Each row was made from one small tree. Brackets hold a mark, then the marks that hang from it, in the order of their numbers. Every link used is in the known rows. Write each row's tree.
In the rows, zero is written as 128.
Known rows
[q_34 q_143 [q_320 [q_551 q_303 q_727 q_992]]]: [138  14 168 147 123 120 105 131 141  53 120  60 107 135 109 136 159  99
 152 130  96 168 131 165 140 113 113 168 135 166 145 115 101  88  78 126
 100 129 139 147 125 125 156 156 120 131 121 138 157 108 151 178 152 135
 134]
[q_992 [q_551 q_143 [q_303 q_34] q_320 q_727]]: [144   4 143 111 103 112 109 148 145  61 148  78 144 134 126 130  83  96
 173 125 102 142 123 142 156 109 117 176 117 148 160 119 106 155  59 121
 113 138 144 160 111 125 150 147 155 134 119 139 150 117 135 165 156 164
 167]
[q_303 [q_34 q_320] [q_551 [q_727 q_143]]]: [154  37 147 134  97 122  95 116 141  88 119  70  86 131 106 143  67 104
 185 131 108 178 138 136 154 111  99 166 132 153 136 132 113 153  88 107
 128 131 138 145 107 127 140 168 113 127 138 159 139 101 133 177 164 145
 139]
[q_34 [q_143 [q_551 q_303 q_320 q_992]]]: [146  64 169 144 119 106 116 131 139  76 120  70 112 142 122 135 134 107
 149 132 111 148 119 190 143 116 128 163 143 157 166 131 109  86 104 136
 137 137 142 141 121 135 144 165 106 129 117 110 131 104 141 172 133 135
 138]
[q_551 q_34 q_303 [q_320 q_992] [q_727 q_143]]: [136  41 145 137 105 112 127 138 142  55 129  71  70 126 117 119  75  90
 172 124 104 156 136 140 137 108 118 162 137 177 183 117 119 151 100 122
 115 125 135 143 121 137 136 172 142 141 137 151 139  83 125 140 132 139
 146]
[q_320 q_34 [q_551 q_143 q_727] q_992]: [138  62 159 136 112 107 120 139 144  63 119  80  99 125 111 124 126  95
 161 123 121 184 150 149 148 115 112 160 139 182 146 118 120 106  90 126
 107 119 141 104 119 131 146 174 126 144 124 117 146  75 138 156 133 135
 146]
[q_320 q_992]: [145 117 155 127 106 105 130 122 142  90 102  94 109 125 118 110 101  97
 131 108 134 165 140 133 145 121 113 152 137 157 164 133  97 127 107 110
 147 123 148 126 111 141 148 165 107 147 128 117 129  99 122 137 105 142
 137]
[q_303 q_34 [q_551 q_320 [q_727 q_143] q_992]]: [153  39 149 135  98 131 108 137 145  77 123  70  77 141 106 149  50 107
 190 141  97 183 132 140 153 118 115 185 127 154 143 130 114 155  97 125
 131 135 143 137  98 131 143 164 142 128 135 168 133 140 133 177 173 153
 134]
[q_992 [q_551 q_34 q_143 q_303 q_320]]: [141  13 157 119 105 103 112 144 141  51 132  73 149 134 135 120  92  94
 164 114 116 132 121 153 159 111 121 159 123 149 175 126 118 153  74 128
 117 136 146 170 125 135 146 156 149 136 114 110 159 101 138 153 126 155
 167]
[q_992 [q_551 q_143 q_320]]: [154  60 155 103 109 104 116 146 144  75 128  79 132 133 131 116  92 106
 151 121 118 149 122 158 158 118 113 172 127 126 153 133 109 127  81 129
 132 136 155 155 121 137 143 151 152 136 122 113 149 134 132 162 123 161
 148]
[q_303 [q_34 q_143 [q_320 q_992]] [q_551 q_727]]: [135  31 157 142  99 116  78 122 137  81 132  60 108 129 115 150  81 101
 172 120 114 182 145 131 149 111 106 178 132 172 145 121 108 142  87 106
 118 118 135 140  99 127 150 170  92 134 138 164 130  74 127 162 159 133
 152]
[q_992 [q_551 [q_320 q_34]]]: [160  64 147  96  96  93 117 140 145  75 133  78 114 133 126 125 110 113
 166 128 107 140 134 162 140 119 116 173 126 139 169 133 115 163  73 110
 144 133 153 165 119 137 151 167 137 137 130 131 132  92 133 166 119 139
 153]
[q_727 q_551]: [150  90 150 114 103 105 130 117 144  87 107  92 104 128 120 112 123 106
 132 121 116 146 126 171 156 121 109 159 126 138 152 139  97 130  91 109
 151 137 150 148 105 137 147 161 121 140 122 123 152 106 132 152 119 149
 126]
[q_992 [q_320 q_34] [q_551 q_143 q_303]]: [149  34 161 123 100  90 126 122 145  65 116  92 144 142 133 116 149  97
 157 132 121 138 119 154 166 122 132 146 135 163 174 130 116 148  58 123
 122 136 147 150 125 136 150 168 141 137 109  91 142  97 141 192 131 159
 171]
[q_992 q_320 q_551]: [162  74 153 104  98  95 123 112 146  89 103 108 139 133 125 108 129 105
 131 128 131 131 120 138 161 127 126 151 129 129 157 136  95 138  77 110
 142 135 157 165 119 138 149 157 141 144 121 113 146 134 131 169 118 154
 147]
[q_320 q_34 [q_551 q_143 q_303] q_992]: [135  63 169 149 115 100 126 122 142  55 102  77 119 129 120 120 146  93
 156 110 112 171 139 164 147 114 114 137 137 181 181 122 132 123  89 127
 115 127 134 111 131 141 146 180 104 140 112  80 143  53 143 167 124 139
 152]
[q_727 q_143 [q_551 q_34 q_992]]: [144  57 163 131 106 111 128 124 144  57 104  80  79 142 111 125 105 104
 155 133 122 179 122 162 166 121 103 162 139 157 148 143 111 136 105 124
 134 138 144 140 108 136 154 175 139 138 120 116 151 120 145 162 126 150
 132]
[q_992 q_320 [q_551 q_34 q_143]]: [149  32 163 112 101  97 111 119 143  73 112 101 156 133 131 117 111  95
 145 125 144 141 119 133 180 123 126 149 132 144 141 137 111 128  75 123
 120 133 153 161 118 135 150 161 148 144 113 106 157 123 137 162 124 155
 167]
[q_303 [q_551 q_34 q_143 q_320 q_727]]: [145  19 152 137 100 121 104 148 139  75 139  73 112 123 125 138  50  94
 180 126 117 148 140 143 160 112 128 177 123 161 135 121 114 143  82 131
 111 127 149 148 103 129 132 154 142 135 132 155 161 111 125 148 149 146
 147]
[q_551 q_34]: [147  74 153 115  98 104 121 120 140  90 111 106 132 124 120 121 102  98
 141 109 145 143 137 140 154 116 116 151 135 147 144 136  97 132  92 107
 139 129 150 153 110 134 147 163 110 143 124 128 142  89 130 134 105 130
 151]
[q_551 [q_34 q_143 q_320] q_303]: [134  21 163 130 106 102  99 113 135  72 125  69 133 130 125 132 131  97
 151 112 127 144 128 165 151 108 110 152 140 162 158 129 108 112  77 110
 119 128 138 169 121 131 150 169  90 134 123 132 139  57 140 154 122 127
 157]
[q_34 [q_143 [q_551 q_303 q_727]]]: [143  60 149 139 111 104 118 123 138  86 131  93 122 128 114 118 145 100
 137 129 127 133 126 177 143 107 120 161 152 163 159 118  79  82  85 122
 126 133 139 132 114 126 135 162  98 135 121 115 145  68 137 158 121 129
 143]
[q_551 [q_320 q_34] q_727]: [154  64 142 107  99 106 126 143 145  87 142  84  86 128 117 130 105 105
 171 133 108 146 146 158 135 117 124 182 127 156 148 125 109 144  80 108
 134 124 151 144 109 129 142 163 136 137 139 171 128  95 126 152 137 129
 138]
[q_34 q_143]: [144  81 153 111 106 101 116 117 139 101 120  98 122 128 120 116 137 109
 130 121 140 151 123 174 152 116 107 169 147 136 141 132  81  91  88 111
 145 132 148 142 108 134 143 164  98 137 126 124 134  84 133 151 107 133
 141]
[q_143 [q_551 q_992]]: [157 115 170 141 114 107 128 124 142  90  94  96 119 138 110 126 115 103
 136 123 136 163 134 153 153 124 125 146 146 159 144 142  94  93 114 125
 147 133 152 124 115 135 154 164 106 139 115  99 132 130 139 159 120 142
 133]
[q_303 [q_551 [q_320 [q_34 q_143]] q_992]]: [146  46 167 135  99 109 102 140 141  77 131  60  95 143 123 151 108 117
 181 138 105 168 132 180 146 122 122 190 134 159 152 130 120 142  87 127
 139 131 146 142 103 136 145 175 108 124 129 144 123  90 136 186 143 131
 144]
[q_303 q_34 [q_551 q_992]]: [151  70 162 138  94 121 108 121 143  88  97  89 133 139 111 146  80 104
 162 117 125 173 135 129 162 122 118 160 126 154 141 139 102 156  93 112
 145 135 146 136  92 134 157 162 102 133 118 131 133 124 135 168 150 151
 146]

Which tree is each row?
[145  55 164 154 108 130 120 151 143  73 113  82 119 138 112 132  76  93
 162 130 126 180 139 130 165 121 125 176 134 168 127 122  91 126  91 137
 119 129 152 115  97 128 145 150 139 132 119 126 155 150 132 170 150 167
 137] | [q_303 [q_551 q_143 q_727 q_992]]
[145  33 171 145 105 114  91 124 136  76 115  64 133 130 127 140  72  94
 172 113 132 166 140 140 169 115 116 150 131 163 133 137 123 134  92 125
 117 127 147 150 116 134 143 165 108 132 123 118 154  96 133 163 139 145
 152] | [q_303 [q_551 [q_34 q_320] q_143]]
[150  33 159 153  97 123 116 123 144  71 102  91  82 140 108 134  83  96
 171 148 124 166 131 125 167 123 132 163 138 174 133 129 109 144  92 130
 119 131 147 140 104 133 140 168 150 137 130 146 151 140 134 180 156 151
 142] | [q_303 [q_551 q_34 [q_727 q_143] [q_992 q_320]]]
[148  94 163 144 108  91 124 126 141  73 120  68  95 131 124 128 116 101
 164 120 104 144 142 169 131 115 130 144 134 185 200 130 136 141 105 121
 138 126 137 127 129 143 143 184  99 138 124 108 114  59 130 161 124 124
 145] | [q_143 [q_551 q_303 [q_320 q_34 q_992]]]
[147  41 158 124 109 104  84 113 137  99 140  76 115 131 111 146 122 107
 159 132 128 163 136 162 151 109 105 165 142 162 125 133 100  79  90 108
 123 126 140 145 110 119 151 168  87 135 130 149 128  76 140 161 150 119
 148] | [q_303 [q_34 [q_143 [q_551 q_727]] q_320]]
[141  31 165 144 106 107 133 108 146  52  95  86  81 145 119 122 133  97
 153 141 108 154 109 162 172 125 125 145 131 168 168 139 123 145  93 128
 124 143 140 152 117 140 153 175 148 138 112 113 153 129 144 184 147 157
 139] | [q_727 q_143 [q_551 q_34 q_303 [q_992 q_320]]]
[148  28 162 117 105  98 100  95 140  87 107 104 121 123 121 125 164 107
 133 126 138 133 119 173 162 119 120 148 139 145 138 131 114  80  83 116
 120 133 143 160 121 136 142 172 107 143 122 127 154  74 144 160 123 115
 148] | [q_992 [q_320 [q_551 [q_34 q_143]]]]
[146  59 158 134 113 115 137 131 147  54 111  61  62 144 119 122 112 106
 161 141  80 164 111 186 151 121 112 163 125 147 181 136 123 141 101 134
 140 145 143 150 119 142 145 166 150 129 121 120 144 137 140 183 147 162
 118] | [q_727 q_143 [q_551 q_303 q_320 q_992]]
[153  54 174 128 113 117  97 113 144  74  97  71 121 135 106 149 123 105
 157 116 113 186 139 141 153 121 107 146 121 148 129 143 125 114  96 112
 125 132 144 149 118 131 170 164 105 135 118 133 139 129 148 170 157 137
 136] | [q_303 [q_34 [q_320 [q_551 q_992]]]]
[149  40 149 114  93 111  87 116 138 101 131  77 116 131 125 147  88 115
 169 122 112 149 122 173 154 114 111 181 126 133 147 132 113 134  84 112
 145 135 142 157  98 135 138 168  91 128 131 156 131  78 130 166 146 131
 149] | [q_303 [q_34 q_143] [q_551 q_320]]
[136   7 160 143 112 123 124 159 143  48 133  72 120 139 122 136  79  84
 173 127 113 160 134 137 157 114 133 171 125 179 147 120 112 128  84 137
 103 129 147 145 111 127 149 151 158 136 118 147 151 138 134 153 151 156
 151] | [q_551 q_34 q_143 q_303 q_320 q_727 q_992]
[146  80 145 120 104 105 124 145 144  66 121  91 118 128 115 107  92  96
 141 116 123 160 144 111 142 117 112 173 132 157 166 117  80 152  85 110
 126 121 150 140 108 133 152 155 145 149 131 128 148 115 125 141 115 155
 150] | [q_320 [q_992 [q_551 q_727]]]
[149  64 173 130 105  99 100  97 141 103 104 101 124 144 116 145 144 109
 142 141 140 162 116 163 170 125 128 153 144 159 131 145 105  80 101 119
 138 136 142 134 105 131 158 174  93 137 112 119 118 120 144 179 149 131
 150] | [q_303 [q_34 [q_143 [q_551 [q_992 q_320]]]]]
[140  33 176 135 107 109 122 119 145  62 104  89 112 144 126 130 115  94
 148 137 131 166 119 151 188 131 132 153 124 168 129 144 123 119  93 133
 117 135 151 144 105 134 160 164 152 142 108 117 158 151 140 170 150 161
 142] | [q_727 [q_551 q_34 q_143 [q_992 q_320]]]
[143  56 167 145 124 116 106 134 141  63 111  61 100 123 113 124 109  90
 152 118 112 190 147 138 152 115 109 151 131 170 136 121 122  91 100 129
  98 118 143 122 127 132 148 160 126 141 129 127 157 110 134 155 142 144
 131] | [q_34 [q_320 [q_551 q_143 q_727] q_992]]
[146  59 149 117 102 105 126 113 142  72 112  87  82 130 117 115 106 106
 151 127 122 158 121 173 164 116  97 156 138 147 155 142 110 134  97 115
 139 139 141 149 111 138 142 176 128 140 126 118 153  86 140 152 118 141
 134] | [q_727 q_143 [q_551 q_34]]
[138  21 155 122 106 117 104 154 141  68 148  75  97 134 118 141  99 102
 164 135 123 160 134 156 147 115 122 196 135 162 129 123  96 107  88 123
 113 125 149 155 102 125 150 157 142 139 133 175 138 118 134 143 139 130
 147] | [q_551 [q_34 q_143] q_320 q_727 q_992]
[138  46 159 121 104 106 118 125 141  70 120  87 123 130 126 120 104  96
 147 118 133 158 125 167 177 118 109 157 128 153 140 139 111 122  88 124
 125 135 146 142 107 133 148 165 129 142 114 112 162  99 137 146 124 149
 143] | [q_727 [q_551 q_34 q_143]]
[148  46 144 137  92 119 112 131 139  82 123  95 122 121 115 129  72  95
 163 116 131 138 146 123 152 112 124 167 130 162 139 121  94 156  81 111
 124 125 148 147  98 129 136 159 120 140 133 152 158  91 126 143 132 137
 149] | [q_303 [q_551 q_34 q_727]]
[151  79 155 129 103 102 117 101 140  97 103 100 144 131 116 129 121  99
 147 112 129 136 127 155 152 111 118 130 136 158 169 138 103 123  96 108
 146 139 136 137 115 133 150 168  80 137 112 102 131  76 139 157 129 134
 153] | [q_143 [q_551 [q_303 q_34]]]
[135  59 164 158 121 103 103 126 136  70 129  59 106 130 116 127 133  95
 149 124 114 161 138 158 137 109 116 155 149 188 169 117 102  92 100 122
 112 119 134 129 124 129 145 171  94 136 129 121 133  67 134 161 131 127
 141] | [q_34 [q_143 [q_551 q_303 q_727]] [q_320 q_992]]
[137  59 157 134 111 108 135 121 142  68 111  83 125 135 127 110 127  95
 139 120 112 148 115 176 166 117 113 151 127 153 164 132 105 126  82 126
 130 141 143 137 113 136 143 158 126 134 109  95 161 103 137 166 128 165
 136] | [q_727 [q_551 q_143 q_303]]
[145  50 162 134 107 115 119 112 145  68  91  94 136 136 107 137 134  98
 150 113 112 161 128 146 152 117 115 140 124 155 164 133 113 125  85 114
 126 140 138 140 115 133 162 162 105 136 108 110 146 110 149 169 147 144
 146] | [q_320 [q_551 [q_303 q_34] q_992]]
[138  56 149 127 102 106 121 113 144  63 118  62  65 135 121 125  92 105
 169 125  84 168 116 170 151 114 101 156 121 157 196 135 137 166 103 116
 141 140 129 145 116 144 147 180 125 135 126 133 130  87 131 165 147 151
 135] | [q_727 q_143 [q_551 [q_303 q_34] [q_320 q_992]]]
[151  69 154 149 102 127 123 142 144  79 110  87 109 136 108 131  84  98
 159 128 118 165 142 124 151 122 126 175 131 163 140 122  83 146  89 124
 129 128 153 131  96 130 147 151 130 136 128 142 151 144 129 163 142 156
 133] | [q_303 [q_551 q_727 q_992]]
[149  14 148 137 106 110 126 103 143  65 101 102  89 124 109 116 145  93
 153 136 113 132 122 152 155 112 123 138 137 160 159 121 119 117  78 124
 104 136 136 150 131 134 133 169 143 140 124 130 167  89 144 172 142 133
 142] | [q_992 [q_320 [q_551 q_34 q_303 [q_727 q_143]]]]
[154  65 170 146 106 105 124  94 145  85  85  98 105 148 110 134 129 102
 155 142 122 162 113 155 165 122 127 127 142 168 164 146 122 113 104 127
 136 144 135 130 122 137 151 178 111 133 109  99 125 127 146 194 154 149
 145] | [q_727 [q_143 [q_551 [q_303 q_34] [q_992 q_320]]]]
[139  44 140 124 100 107 119 129 144  53 120  85 109 134 109 116  90  95
 164 122 110 168 129 122 147 108  99 162 140 163 189 118  97 171  79 111
 121 133 131 138 114 134 153 170 138 141 126 119 139  88 134 159 135 160
 164] | [q_320 [q_992 [q_551 [q_303 q_34] [q_727 q_143]]]]
[147  40 152 122 104 113 107 130 140  77 128  79 112 123 114 132  91  92
 159 120 129 154 150 126 148 113 115 160 129 164 131 129 102 132  85 105
 113 119 150 161 112 124 151 158 123 141 135 164 145 100 130 137 133 131
 146] | [q_551 [q_34 q_320] q_727]
[142  35 159 116 106 109 115 134 142  69 134  72 108 130 133 127  90 101
 161 125 114 151 123 176 171 118 114 166 117 147 142 139 127 128  93 127
 126 134 148 158 109 134 143 163 145 138 120 134 158 108 134 146 137 147
 139] | [q_727 [q_551 q_34 q_143 q_320]]
[152  56 171 144 100 122  93 120 141  83 101  65 126 141 113 156  76 102
 174 119 114 184 141 125 160 122 116 156 121 160 135 143 117 155  96 110
 137 131 145 148 102 131 164 164 100 128 123 142 130 129 136 179 164 149
 145] | [q_303 [q_34 q_320] [q_551 q_992]]
[146  41 155 146 113 114 134 133 147  48 107  80  72 139  99 127 149 101
 171 139  96 176 136 166 138 114 112 158 146 176 166 119 114 124  82 129
 115 136 137 120 126 131 149 175 135 132 121 118 145  91 152 184 144 141
 138] | [q_320 q_34 [q_551 q_303 [q_727 q_143] q_992]]
[141  81 168 137 112  99 119 125 142  68 102  80 113 128 118 123 134  99
 152 114 124 183 143 162 155 119 109 145 139 172 157 130 131 105  99 128
 122 124 141 107 126 140 147 181 107 144 119  92 139  66 140 162 121 133
 146] | [q_320 q_34 [q_551 q_143] q_992]
[155  58 152 118 100  96 129 111 145  75 103 102 146 135 129 106 144  99
 135 123 117 119 114 141 155 122 130 144 127 140 181 129 100 153  67 113
 138 138 150 170 122 139 147 155 137 140 116 102 151 120 134 177 123 159
 154] | [q_992 q_320 [q_551 q_303]]
